Known rows, with every way that one mark hangs from another:
[J_929 J_350]: [ 1.89  2.84  2.50 -2.42  0.40 -0.33 -0.66  3.29 -0.49  2.68 -1.89  1.81
  0.97 -2.47 -0.47  1.39 -1.11  0.11  0.04  1.65 -2.57 -2.64 -2.11  1.70
 -2.05 -0.24]
[J_156 [J_926 [J_946 J_679]]]: [ 1.21  1.99  4.39 -1.61 -0.15  1.95 -1.11  7.45 -1.36  3.29 -2.24  1.56
  1.09  0.45 -1.20  1.86 -1.28 -0.50 -0.98 -0.52 -1.62 -3.93 -1.75 -1.03
 -1.93  0.49]
[J_596 [J_929 J_350]]: [ 1.40  3.43  1.88 -1.89 -0.11 -0.63 -0.47  2.68 -0.87  2.74 -2.73  1.93
  0.47 -1.30 -0.74  1.61 -0.81 -1.12  0.34  0.83 -3.79 -1.77 -1.78  0.89
 -2.90  0.17]
[J_929 J_404 J_679 [J_926 J_946]]: [ 0.10  1.48  1.47 -0.95 -0.30  3.28 -0.21  4.74 -0.54  3.68  0.21  0.91
  2.41 -2.26 -0.39  2.11  1.01 -0.55  2.30 -1.02 -2.80 -0.12  2.20  0.36
 -1.52  0.03]
[J_929 J_350 J_596 J_679 [J_926 J_946]]: [ 1.02  2.49  1.86 -1.14  1.81  3.31 -2.04  3.23  0.37  2.73  0.45  2.29
  4.02 -2.74  0.44  0.91 -0.82 -0.71  4.33  0.59 -2.27 -0.41  1.30  1.70
 -2.66  0.53]
[J_596 [J_929 J_350 J_404 J_926]]: [-0.09  2.33 -0.43 -0.75 -1.79  1.76 -0.73  2.15 -2.17  5.12 -1.84  2.64
  0.03 -1.50  0.69  1.15 -1.43 -2.08  0.91 -0.49 -4.35  0.06 -0.08  1.98
 -2.57 -0.36]
[J_108 J_596]: [ 1.91  3.42  3.86 -2.49  1.06  0.67 -0.95  3.82  0.17  1.46 -1.40  0.99
 -0.92 -3.03 -0.61  1.79  2.52  1.74  0.49  1.40 -3.23 -4.51 -0.76  0.46
 -2.72 -0.08]
[J_596 J_929]: [ 0.66  3.44  2.50 -1.53 -0.19  0.20 -0.20  4.23 -0.54  1.77 -2.82  0.72
 -0.83 -1.55 -1.45  2.84  1.23 -0.69 -0.24  0.53 -3.48 -2.39 -1.48 -0.07
 -3.53  0.25]
[J_929 J_170 J_404]: [ 1.09  3.53  1.42 -2.43 -1.91  1.24  0.37  2.03 -1.60  2.24 -3.46  0.14
 -0.05 -4.59  0.67  2.62  1.37  0.49 -0.18 -1.00 -4.07 -1.64  0.53  0.72
 -2.27  0.11]
[J_926 J_946]: [ 1.84  2.79  3.96 -1.80  0.86  0.77 -0.40  6.30 -0.53  1.25 -1.95 -0.01
  1.46 -1.28 -1.50  2.96  0.44 -0.11  0.73 -0.16 -1.44 -4.44 -0.92  0.09
 -2.15  0.41]
[J_929 J_350 J_404 [J_926 [J_946 J_679]]]: [ 1.07  2.65  1.86 -0.37 -1.97  3.32 -2.33  4.42 -1.84  6.71 -0.82  2.18
  3.13  0.12  1.76  1.33 -2.39 -1.23  1.69 -2.28 -2.55 -1.76 -0.77  2.08
 -1.15  0.79]
[J_929 J_350 J_404 J_926]: [ 0.48  1.66  0.03 -1.50 -1.19  2.00 -0.90  2.56 -1.47  4.95 -1.06  2.63
  0.98 -2.31  0.77  1.20 -1.45 -1.06  0.90  0.48 -3.02 -1.33 -0.23  2.70
 -1.50 -0.61]
[J_108 [J_596 [J_929 J_170 J_350 J_404]]]: [ 2.17  4.92  1.87 -2.11 -1.84  0.33 -0.88 -0.91 -2.44  3.14 -3.75  1.53
 -0.19 -3.45  2.77  0.84  0.60 -0.15  1.35 -0.79 -6.53 -0.86  1.16  0.66
 -3.15  0.63]
[J_596 [J_929 J_350 [J_926 J_946]]]: [ 0.77  2.36  1.75 -1.33  0.56  0.75 -1.31  4.48 -1.28  3.68 -1.92  2.75
  1.70  1.09 -0.12  1.80 -2.29 -3.41  1.99 -0.08 -2.25 -2.37 -0.05  0.98
 -2.97  0.92]
[J_108 [J_596 [J_929 J_404 J_679]]]: [ 0.53  4.11  2.33 -1.18 -0.98  1.74 -0.41  1.31 -0.88  2.40 -0.49  0.36
 -0.57 -3.95  0.46  1.42  4.03  1.83  1.25 -0.61 -6.36  0.61  1.40 -1.00
 -2.73 -0.42]
[J_596 [J_929 J_170 J_404 J_926]]: [-1.03  3.19 -0.18 -1.34 -2.13  2.16  0.23  1.89 -1.56  3.68 -3.83  1.39
 -0.63 -2.47  1.12  2.67  0.51 -1.97  0.49 -1.65 -4.70 -0.04  1.86  0.95
 -3.68  0.63]
[J_108 [J_596 [J_929 J_926]]]: [-0.06  2.93  2.08 -1.36  0.64  1.64 -1.43  3.65  0.16  2.90 -1.68  2.15
 -1.50 -0.93  0.19  1.86  1.98 -0.87  1.12  0.73 -4.17 -2.86  0.44  0.33
 -3.94  0.45]
[J_596 [J_929 J_170 J_350 J_404 J_926]]: [-0.16  2.96 -0.63 -1.65 -2.23  1.57 -0.40  0.12 -2.05  4.61 -3.85  2.67
  0.51 -2.51  2.22  1.41 -1.64 -2.79  0.97 -1.29 -5.08  0.48  1.15  1.77
 -3.18  0.50]
[J_108 [J_596 J_929]]: [ 1.41  4.15  3.47 -1.77  0.38  0.51 -1.07  3.32 -0.50  1.51 -2.20  1.04
 -1.56 -1.88 -0.59  2.00  2.62  0.64  0.62  0.59 -4.58 -3.32 -0.58 -0.12
 -3.60  0.32]
[J_946 J_679 J_926]: [ 1.38  3.55  4.67 -0.55 -1.13  1.74 -1.21  4.39 -0.40  4.04 -0.70  0.98
 -0.59 -2.48  0.48  1.03  0.13  1.10 -1.15 -0.25 -3.05 -2.71 -2.43  0.28
 -2.09  1.72]

Rows:
[ 1.16  3.70  1.33 -1.36 -2.03  0.45 -0.29  1.90 -2.72  3.71 -2.30  1.36
  0.19 -2.22  0.51  1.65 -0.64 -0.74  0.24 -0.45 -4.56 -0.56 -1.03  1.30
 -2.47 -0.42]
[J_596 [J_929 J_350 J_404]]
[-0.72  2.26  1.06 -0.36 -0.68  2.99  0.09  4.24 -1.11  3.56 -0.49  0.78
  1.45 -1.22 -0.30  2.49  1.09 -1.70  1.99 -1.69 -3.97  0.95  2.32 -0.31
 -2.95  0.18]
[J_596 [J_929 J_404 J_679 [J_926 J_946]]]
[ 0.70  2.29  1.02 -1.45  0.92  2.89 -2.33  2.58 -0.03  3.31 -0.65  2.76
  1.76 -2.85  0.51  1.00 -1.46 -0.39  2.32  1.63 -2.25 -2.10 -0.61  3.27
 -2.67 -0.06]
[J_929 J_350 J_596 J_926]
[ 0.06  2.81  1.34 -1.79  1.22  1.12 -2.07  0.65  0.92  3.86 -0.80  3.52
  0.42 -2.02  0.68  0.25  0.93 -0.87  2.77  1.31 -5.16  0.70  1.34  0.50
 -3.57 -0.03]
[J_108 [J_596 [J_929 J_350 J_679 J_926]]]
[ 2.10  3.42  1.09 -2.66 -1.87  0.36 -0.31  0.65 -2.07  3.29 -3.46  1.37
  1.24 -4.41  1.59  1.39 -1.11  0.16  0.37 -0.40 -4.42 -0.82 -0.03  1.72
 -1.98  0.05]
[J_929 J_170 J_350 J_404]
[ 0.96  1.33  1.83 -1.86  1.92  1.23 -1.38  4.35  0.71  3.72 -0.16  2.83
  3.47 -1.37 -0.40  1.12 -1.46 -1.66  3.06  0.62 -2.06 -0.62  0.74  1.01
 -1.75  0.41]
[J_929 J_350 J_679 [J_926 J_946]]
[-0.23  3.18  1.12 -1.74  0.65  3.29 -1.50  2.15  0.48  1.86 -2.67  1.65
  0.66 -4.27  1.00  2.40  0.32 -0.35  2.14  0.34 -2.86 -1.96  1.42  2.07
 -3.68  1.18]
[J_929 J_170 J_596 J_926]
[ 0.18  2.50  2.90 -0.61 -0.16  2.76 -2.20  6.84  0.18  4.59 -1.72  1.17
  1.83  0.74 -0.38  2.62 -0.51 -1.03  1.26 -1.65 -1.19 -3.40 -0.97  0.80
 -1.99  1.21]
[J_929 [J_926 [J_946 J_679]]]
[ 1.22  3.37  2.84 -0.36 -0.02  4.00 -3.70  4.31 -0.66  5.01 -0.86  2.18
  3.81 -0.38  1.33  1.19 -2.40 -0.58  3.10 -1.06 -1.64 -2.75 -1.01  2.76
 -2.23  0.98]
[J_929 J_350 J_596 [J_926 [J_946 J_679]]]
[ 1.28  3.91  2.23 -0.97 -1.39  1.76 -0.59  2.54 -2.06  2.46 -1.62  0.31
 -1.48 -2.73  0.32  1.74  2.99  0.78  0.46 -0.64 -5.65 -2.25  0.27 -0.10
 -3.17 -0.38]
[J_108 [J_596 [J_929 J_404]]]
[-0.02  2.07 -0.40 -2.67 -1.30  1.68 -0.53 -0.11 -0.43  4.30 -2.09  2.79
  2.06 -4.59  1.75  0.90 -0.38 -0.71  2.03 -0.41 -4.95  2.25  2.11  1.65
 -2.09  0.03]
[J_929 J_170 J_350 J_404 J_679 J_926]
[-0.49  3.31  1.65  0.60 -2.46  3.75 -1.52  5.37 -2.18  5.69 -1.57  0.89
  0.91  0.94  0.64  2.61  0.09 -1.92  0.99 -3.55 -3.66 -1.37 -0.10  0.29
 -2.39  0.93]
[J_596 [J_929 J_404 [J_926 [J_946 J_679]]]]
[ 0.87  4.10  1.09 -1.75 -1.10  3.42 -0.07  0.15 -0.81  1.20 -1.52 -0.23
  1.92 -7.09  1.16  2.14  2.52  2.40  2.07 -1.09 -5.35  1.37  2.36  0.85
 -3.09 -0.05]
[J_929 J_170 J_404 J_596 J_679]
[-0.21  3.38  1.62 -2.02  0.23  1.34 -1.14  1.55  0.44  2.67 -3.70  2.48
 -1.40 -2.13  1.09  2.22  1.87 -1.54  1.55  0.12 -4.79 -2.38  1.97  0.19
 -4.33  1.09]
[J_108 [J_596 [J_929 J_170 J_926]]]
[ 2.18  4.43  1.16 -1.80 -1.73  2.46 -1.01 -0.32 -2.31  2.64 -2.62  1.04
  1.74 -5.76  2.40  1.49 -0.45  0.98  1.54 -0.58 -4.37 -0.58  0.60  2.19
 -2.55  0.03]
[J_929 J_170 J_350 J_404 J_596]
[ 0.08  2.30  0.71 -1.64  1.27  3.12 -1.89  1.28  1.03  3.17  0.36  2.77
  2.68 -4.11  0.21  0.71 -0.28  0.09  2.86  1.75 -3.28  0.89  0.70  2.43
 -2.77 -0.02]
[J_929 J_350 J_596 J_679 J_926]
[-0.95  2.54  0.17 -0.41 -1.88  2.66 -0.03  3.41 -1.88  4.11 -1.76  1.45
 -1.02 -1.41 -0.13  2.58  0.83 -1.72  0.44 -1.00 -4.07 -0.83  0.63  1.03
 -3.06 -0.30]
[J_596 [J_929 J_404 J_926]]
[ 0.65  3.12 -0.14 -1.44 -1.46  3.93 -1.54 -0.04 -1.54  4.03 -1.91  2.43
  1.84 -4.98  2.78  1.15 -1.47 -0.69  2.38 -0.48 -3.90 -0.20  1.70  3.23
 -2.59  0.19]
[J_929 J_170 J_350 J_404 J_596 J_926]
[ 1.52  4.25  0.74 -1.97 -1.15  2.68 -0.88 -1.50 -1.12  2.36 -1.59  0.88
  3.17 -6.75  2.09  0.91  0.46  1.55  2.60 -0.64 -5.48  1.98  1.87  1.92
 -2.41 -0.28]
[J_929 J_170 J_350 J_404 J_596 J_679]
[-0.02  3.37  1.18 -1.11 -1.40  1.68  0.50  2.35 -0.96  2.45 -1.13 -0.22
  0.17 -3.32 -1.02  2.24  2.52  0.52  0.52 -0.71 -5.37  1.53  0.78 -0.52
 -2.82 -0.55]
[J_596 [J_929 J_404 J_679]]
[-0.81  3.13 -0.41 -1.42 -0.91  4.45 -0.59  0.40 -0.08  2.56 -0.85  0.96
  1.81 -6.25  1.48  1.60  1.76  0.72  2.55 -0.91 -4.61  1.96  3.51  1.57
 -3.06  0.28]
[J_929 J_170 J_404 J_596 J_679 J_926]
[-0.02  3.11  0.86 -1.01 -1.74  2.37 -0.23  3.52 -2.43  3.38 -3.49  1.16
  0.87 -1.28  1.24  2.96 -0.04 -2.85  1.60 -3.08 -3.97 -1.24  2.54  0.13
 -3.32  1.08]
[J_596 [J_929 J_170 J_404 [J_926 J_946]]]
[-1.54  2.85  0.09 -2.00  0.48  1.15 -0.34  1.58  1.29  2.64 -3.06  2.06
  0.22 -2.90 -0.11  2.74  1.07 -1.79  1.78 -0.32 -4.89  1.34  2.28 -0.19
 -4.17  1.20]
[J_596 [J_929 J_170 J_679 J_926]]
[ 0.73  3.43  0.80 -1.50 -1.44  0.77  0.20  0.96 -1.50  3.35 -1.07  1.18
  1.34 -3.35  0.28  1.08  0.66 -0.02  1.12 -0.32 -5.88  2.30  0.28  0.35
 -2.35 -0.42]
[J_596 [J_929 J_350 J_404 J_679]]
[ 0.87  1.50  1.07 -1.03 -0.15  2.40 -0.69  3.14 -0.78  4.36  0.36  1.85
  3.78 -2.31  0.47  0.96 -0.82 -1.10  2.73 -0.64 -2.97  0.69  1.40  1.23
 -1.32 -0.31]
[J_929 J_350 J_404 J_679 [J_926 J_946]]
[-0.03  3.18  0.26 -1.01 -1.25  4.22 -0.81  1.49 -1.39  2.81 -1.99  0.98
  0.33 -4.94  1.75  2.19  0.71 -0.15  1.91 -1.00 -3.96 -1.08  2.11  2.23
 -2.97  0.42]
[J_929 J_170 J_404 J_596 J_926]
[ 0.75  2.67  0.02 -0.78 -1.12  4.15 -1.81  1.82 -1.76  4.20 -0.07  2.15
  1.63 -3.68  1.74  0.68 -1.28 -0.09  2.25  0.29 -3.16 -1.06  0.37  3.26
 -2.12 -0.63]
[J_929 J_350 J_404 J_596 J_926]
[-0.52  2.20 -0.58 -1.06 -1.39  2.03 -0.49  1.13 -1.04  4.89 -0.85  2.50
  1.14 -2.47  0.68  1.00 -0.22 -1.39  1.53 -0.19 -5.39  2.70  1.28  1.04
 -2.38 -0.53]
[J_596 [J_929 J_350 J_404 J_679 J_926]]
[-0.04  1.33 -0.08 -1.87 -0.65  2.33 -0.68  1.77 -0.41  4.79 -0.12  2.47
  2.11 -3.69  0.63  0.42 -0.53 -0.30  1.49  0.30 -4.11  1.52  0.92  2.16
 -1.60 -0.73]
[J_929 J_350 J_404 J_679 J_926]
[ 0.04  3.02  0.41 -2.17  0.86  2.77 -1.90 -0.60  1.08  2.61 -1.61  2.65
  2.73 -5.15  1.56  1.00 -0.52 -0.22  3.31  1.04 -4.10  1.31  2.07  2.37
 -3.22  0.64]
[J_929 J_170 J_350 J_596 J_679 J_926]
[ 1.62  4.26  1.94 -2.62  0.67  1.67 -1.17 -0.79  0.55  1.41 -2.15  1.65
  2.83 -6.21  1.05  0.86  0.20  1.34  2.61  0.79 -4.68  0.96  1.43  1.50
 -3.10  0.48]
[J_929 J_170 J_350 J_596 J_679]
[ 0.82  4.01  0.43 -2.07 -2.09  0.40  0.07 -0.82 -1.43  2.95 -3.33  1.32
  1.51 -4.53  1.51  1.41  0.36 -0.49  1.27 -1.27 -6.38  2.93  1.78  0.14
 -2.81  0.41]
[J_596 [J_929 J_170 J_350 J_404 J_679]]
[-0.41  3.99  2.12 -0.77 -0.81  2.17 -1.85  4.35 -0.52  4.35 -4.34  1.47
  1.20  0.62  0.81  3.08 -0.63 -2.57  1.57 -2.88 -3.33 -1.62  0.69  0.08
 -3.59  2.76]
[J_596 [J_929 J_170 [J_926 [J_946 J_679]]]]
[ 0.61  3.08  2.34 -0.29 -0.68  3.14 -0.84  4.09 -2.29  3.66 -0.92  1.17
  0.13 -0.53  1.11  1.92  1.55 -1.31  2.54 -1.50 -4.01 -2.96  1.89 -0.16
 -2.95  0.58]
[J_108 [J_596 [J_929 J_404 [J_926 J_946]]]]
[-0.06  2.21  0.47 -3.02  0.97  0.56 -1.00  0.55  1.54  3.67 -2.55  3.24
  2.33 -3.99  0.93  1.36 -0.90 -1.10  2.10  0.88 -3.96  1.31  1.34  1.81
 -2.86  0.67]
[J_929 J_170 J_350 J_679 J_926]
[-0.76  2.22  1.06 -1.22  1.53  3.63 -1.55  2.80  1.81  2.05  0.33  1.53
  1.66 -4.13 -0.77  1.84  1.58  0.70  2.30  1.23 -3.01  0.10  1.28  1.48
 -3.49  0.10]
[J_929 J_596 J_679 J_926]
[ 1.42  4.19  1.64 -2.71 -0.64 -0.83 -0.52  1.00 -0.98  2.31 -4.94  2.02
  0.45 -2.56  0.74  1.79 -1.09 -1.51  0.55 -0.07 -4.49 -0.98 -0.41  0.95
 -3.62  1.09]
[J_596 [J_929 J_170 J_350]]
[ 0.51  2.47  0.82 -0.53 -1.33  1.93 -0.95  3.61 -2.92  4.85 -1.73  2.29
  1.79  0.31  1.11  1.69 -1.98 -2.96  1.97 -1.27 -3.25 -1.15  0.72  1.22
 -2.43  0.32]
[J_596 [J_929 J_350 J_404 [J_926 J_946]]]
[-0.62  2.65  1.80 -1.65  1.19  1.80 -1.36  2.28  1.18  2.77 -0.49  2.24
 -0.71 -2.08 -0.36  1.45  3.06 -0.39  1.94  0.94 -5.04 -0.17  1.52 -0.08
 -3.89  0.31]
[J_108 [J_596 [J_929 J_679 J_926]]]
[-1.75  1.97 -0.42 -0.85 -1.26  2.56 -0.06  2.59 -0.53  3.91 -0.68  1.50
  0.07 -2.79 -0.52  2.02  1.87 -1.24  1.21 -0.72 -4.97  2.09  1.52  0.39
 -3.02 -0.28]
[J_596 [J_929 J_404 J_679 J_926]]
[ 0.67  2.86  0.81 -1.23 -1.51  1.88 -1.64  0.87 -1.83  5.07 -1.27  3.02
 -0.40 -1.81  2.03  0.50  0.21 -1.43  1.78  0.13 -5.25 -1.19  0.91  1.64
 -2.83 -0.20]
[J_108 [J_596 [J_929 J_350 J_404 J_926]]]
[ 0.84  3.40  1.66 -2.08  0.32 -0.06 -0.61  1.71  0.12  2.62 -1.76  1.89
  1.36 -2.40 -0.85  1.27  0.28 -0.45  1.20  1.01 -4.85  1.06 -0.55  0.27
 -3.13 -0.10]
[J_596 [J_929 J_350 J_679]]
